Known rows, with every step that occurs:
g m a s: [-0.98 -4.18  1.16  1.46 -3.26  4.40 -0.44 -1.70  0.00 -1.72  4.15 -1.16
 -0.66 -1.19  1.45 -5.01  1.36  0.37 -2.46 -3.33  1.71]
d m a s j h: [-0.86 -2.98  0.29  3.25 -2.19 -2.48  1.32 -2.58  2.04 -4.49  4.52 -0.32
  0.70 -1.11  5.79 -3.87  1.69  2.39 -1.69 -2.31  1.91]
s j h: [ 1.03 -0.75 -1.91  1.66  2.15 -2.56  2.03 -2.32  0.65 -2.17  1.40  2.30
  1.60 -0.86  1.85 -3.79  2.73  3.27 -2.81 -0.44 -2.23]
m a s d: [-0.28 -1.74  1.62  4.58 -2.58  2.05  0.74 -1.13  0.64 -1.69  3.89  0.47
  1.80 -0.92  2.50 -3.69  0.39 -1.04 -4.55 -4.17  2.33]
f a: [-0.90 -2.51 -1.24 -0.72  0.48  3.26  3.25  0.22  1.89 -0.13  2.89  1.12
  0.14 -0.54 -1.23 -2.52  4.95 -0.53 -2.01 -2.93 -0.65]
j s a: [-0.03  0.20 -7.61  2.14  0.41  1.91  2.48 -2.75  4.41 -0.04  2.49  1.91
  2.19 -2.56 -0.72 -4.36  3.35  0.95 -4.95 -5.29 -0.66]
s a m: [-1.78 -0.73 -2.86 -0.24  1.27  3.42  2.49 -4.36  2.83 -0.81  3.91  2.72
  0.10 -2.05  2.55 -5.24  2.40 -0.50 -3.05 -2.96 -1.87]
d s j: [ 0.30 -1.61 -1.93  2.01  1.31  2.38  3.27 -3.63  2.10  0.05  3.66  0.81
 -1.48  2.89  2.77 -1.87  3.38  1.79 -2.15 -4.35 -1.06]
l s d m: [ 1.47 -1.97 -3.75  3.63 -2.38  0.55  2.08 -3.94 -0.85 -0.59  3.15 -1.63
  0.23 -4.62  6.44 -2.62  2.71 -0.91 -2.09 -5.10  2.24]
m g: [-0.73  0.04 -2.86  2.39  0.24  0.73  1.21 -0.93  1.37 -0.60  1.98 -0.76
  1.67 -2.99  3.63 -2.48  2.28  1.46 -2.32 -3.39 -0.05]
a m d: [-0.75 -3.45 -1.54  1.87 -0.31  1.57 -0.28 -1.84 -1.41 -0.22  3.81  0.06
  0.16 -5.17  2.73 -4.91 -0.35 -0.55 -3.53 -1.73  1.86]
l s j: [ 1.56 -0.64 -2.35  3.16  0.36  0.02  3.35 -3.05 -1.89  0.87  1.47  0.15
 -0.72 -1.75  2.55 -2.39  2.94  2.32 -2.41 -1.73 -0.40]
d m a s j: [-1.44 -3.02  1.01  2.88 -2.37  1.51  2.67 -2.62  1.66 -1.88  5.15 -1.76
 -1.15  0.33  5.35 -3.70  1.00  1.32 -1.91 -3.86  2.17]
g m a s j: [-0.25 -3.37  1.04  1.60 -2.58  3.43  1.26 -2.83 -0.28 -1.62  3.80 -0.77
 -1.33  0.73  2.02 -5.35  1.13  2.01 -3.44 -2.94  0.47]
d s a m: [-1.64 -1.70 -3.92  0.78  0.66  4.45  2.47 -5.44  4.93 -1.10  5.80  2.74
 -0.92  0.25  3.75 -3.63  3.56 -0.99 -2.16 -5.17 -0.99]
m a s: [-1.66 -2.59  1.89  3.39 -1.60  2.37  0.62 -0.16  0.79 -1.20  3.90 -0.20
  0.63 -0.94  1.42 -3.34  1.04  0.20 -2.46 -2.58  2.24]
f a m: [-1.01 -4.02 -0.15 -1.40  0.01  4.05  2.11 -1.78  0.48 -0.61  4.43  2.20
 -1.01 -1.85 -0.06 -3.93  4.49 -1.52 -1.20 -2.00 -0.87]
a s: [ 0.47 -3.74  1.88  2.52 -0.47  3.15  1.15 -2.11  0.00  0.37  3.93  0.52
  0.29 -1.42  0.17 -2.87  3.10 -0.13  0.47 -2.26  1.72]
d s a: [-1.63  0.02 -4.90  1.44  1.11  3.58  3.63 -3.38  6.27 -0.78  4.21  1.73
  0.35  1.85  2.65 -2.31  3.85 -0.07 -3.01 -6.04 -1.00]
g m d s j h: [ 1.47 -3.56 -5.14  2.06 -1.24 -1.26  0.10 -3.23  1.47 -3.07  3.23  0.03
  0.48 -0.90  4.01 -4.23  2.20  2.63 -4.37 -3.46  0.64]
g m: [ 0.12 -3.25 -2.00 -0.90 -0.35  4.31  0.51 -2.86 -0.39 -0.19  2.31 -0.76
 -0.71 -1.86  0.85 -4.91  2.71  0.82 -2.21 -3.08 -1.10]
g m a: [-1.77 -2.25 -1.80 -0.02 -1.46  3.52 -0.02 -1.01  0.21 -1.93  2.42 -1.33
 -0.46 -1.36  1.90 -5.32  0.62  1.03 -4.94 -3.56 -0.50]

Rows:
[-0.38 -1.55 -8.05  2.82 -1.03  1.18  0.65 -3.11  2.76 -0.35  4.02  1.59
  1.97 -6.12  1.19 -5.99  0.79 -0.13 -6.42 -4.60  1.83]  j s a m d
[ 0.56 -5.24  0.15  1.38 -3.48  3.73  3.07 -2.55  2.49 -1.27  6.02  0.00
  0.43 -1.17  2.61 -2.83  5.24 -2.86  0.11 -5.89  3.01]  f a s d m
[-0.62 -2.73 -3.54  3.49 -0.34  1.87  0.79 -0.74  2.03 -0.04  4.14 -0.91
  0.35 -1.35  2.96 -1.94  1.27 -0.08 -3.40 -4.79  2.85]  m d s
[-1.75 -1.06 -2.45  2.21 -2.01  1.22  1.36 -1.67  2.00 -2.74  3.61 -1.74
  0.93 -1.94  6.44 -4.14 -0.16 -0.78 -5.54 -5.89  1.26]  s d m a
[ 0.32 -2.29 -2.67  1.45 -0.95  2.05  2.00 -3.53  1.16 -0.94  3.51 -1.02
  0.79 -2.36  5.27 -3.84  1.96 -0.96 -2.72 -5.39  0.71]  s d m
[-0.13 -0.39 -4.15  2.76 -2.14  0.40  1.48 -3.12  2.21 -1.88  3.34 -2.09
  1.89 -3.84  8.05 -3.11  1.88 -0.24 -2.89 -6.44  1.32]  s d m g
[ 0.13 -3.29 -2.40  2.91 -0.15  1.66  1.40 -3.88  0.31 -0.41  5.13  0.58
 -1.52 -0.60  4.62 -3.68  0.63  0.61 -3.53 -3.52  1.38]  a m d s j
[-1.00 -4.26 -1.65  0.34 -1.05  2.58  1.19 -0.03  0.23 -0.63  4.48  1.03
 -0.18 -4.10  0.87 -4.17  2.16 -1.82 -3.22 -2.12  1.70]  f a m d
[-1.95 -0.95 -4.52  1.37  0.11  1.93  1.65 -2.58  2.36 -0.81  4.01  1.45
  1.24 -4.23  3.43 -5.70  0.12 -1.05 -5.19 -3.07  0.60]  s a m d
[ 0.70 -2.44 -1.28  4.34 -3.86  1.20  1.10 -3.80  1.88 -1.70  4.94 -1.82
  1.92 -3.51  7.32 -2.78  2.74 -0.86 -0.28 -6.39  3.62]  a s d m g
[ 0.34 -3.41  0.59  2.67 -4.18  3.90 -0.45 -2.52 -0.17 -2.33  4.06 -0.51
  0.74 -1.28  2.44 -5.48  0.71 -0.81 -4.43 -4.77  1.66]  g m a s d
[-3.12 -1.86 -1.96  1.06 -1.21  1.58  1.31 -0.84  2.06 -2.17  3.61 -2.29
 -0.33 -2.02  5.34 -3.68  0.48  0.34 -3.54 -4.33  1.24]  d m a
[-0.82 -1.62  1.99  3.51 -1.01  1.40  2.42 -1.48  0.44 -1.17  3.65  0.41
 -0.17  1.15  2.02 -3.58  0.68  1.73 -3.27 -2.33  0.94]  m a s j
[ 0.11 -1.79 -3.64  3.55  0.32  0.88  2.48 -1.80  1.62 -0.11  3.66 -0.45
 -0.38  0.92  3.56 -2.28  1.28  1.41 -4.28 -4.45  1.61]  m d s j
[-1.10 -1.80 -7.31  1.00 -1.62  3.89  1.55 -3.06  4.95 -1.26  4.26 -0.40
  0.24 -0.62  3.61 -4.39  2.11 -0.30 -5.33 -6.89  1.21]  g m d s a
[-0.03 -1.37 -6.59  1.24  0.00  2.72  1.35 -4.87  3.07 -0.41  3.98  2.79
  0.91 -3.91  0.41 -5.67  2.95  0.26 -4.25 -4.41 -0.82]  j s a m
[-1.75 -0.23 -6.50  3.00  0.07  1.97  2.75 -1.53  5.81 -0.77  4.19  0.46
  1.38 -0.34  3.52 -2.67  1.59 -0.60 -5.21 -6.25  1.67]  m d s a
[-2.25 -3.95  1.05  2.66 -3.01  2.43  0.98 -1.54  1.92 -1.96  5.29 -2.09
 -0.49 -1.78  4.73 -3.34  1.27 -0.21 -0.79 -4.15  3.46]  d m a s
[-0.15 -3.48 -3.44  0.60 -1.40  2.73 -0.25 -1.20 -0.99 -0.30  2.47 -1.88
  0.26 -4.09  1.70 -5.34  0.63  0.45 -4.36 -3.29  1.46]  g m d
[-0.53 -4.37 -2.41  2.71 -0.73  2.54 -0.28 -2.64  0.59 -0.54  5.56  0.13
 -0.93 -2.85  4.01 -3.25  0.91 -0.90 -2.64 -3.88  2.67]  a m d s
[-1.32 -1.25 -3.83  1.68 -1.28  0.81  1.41 -2.29  2.35 -1.32  3.41 -2.72
  0.58 -3.71  6.91 -2.83  2.59  1.11 -0.89 -5.01  1.21]  d m g
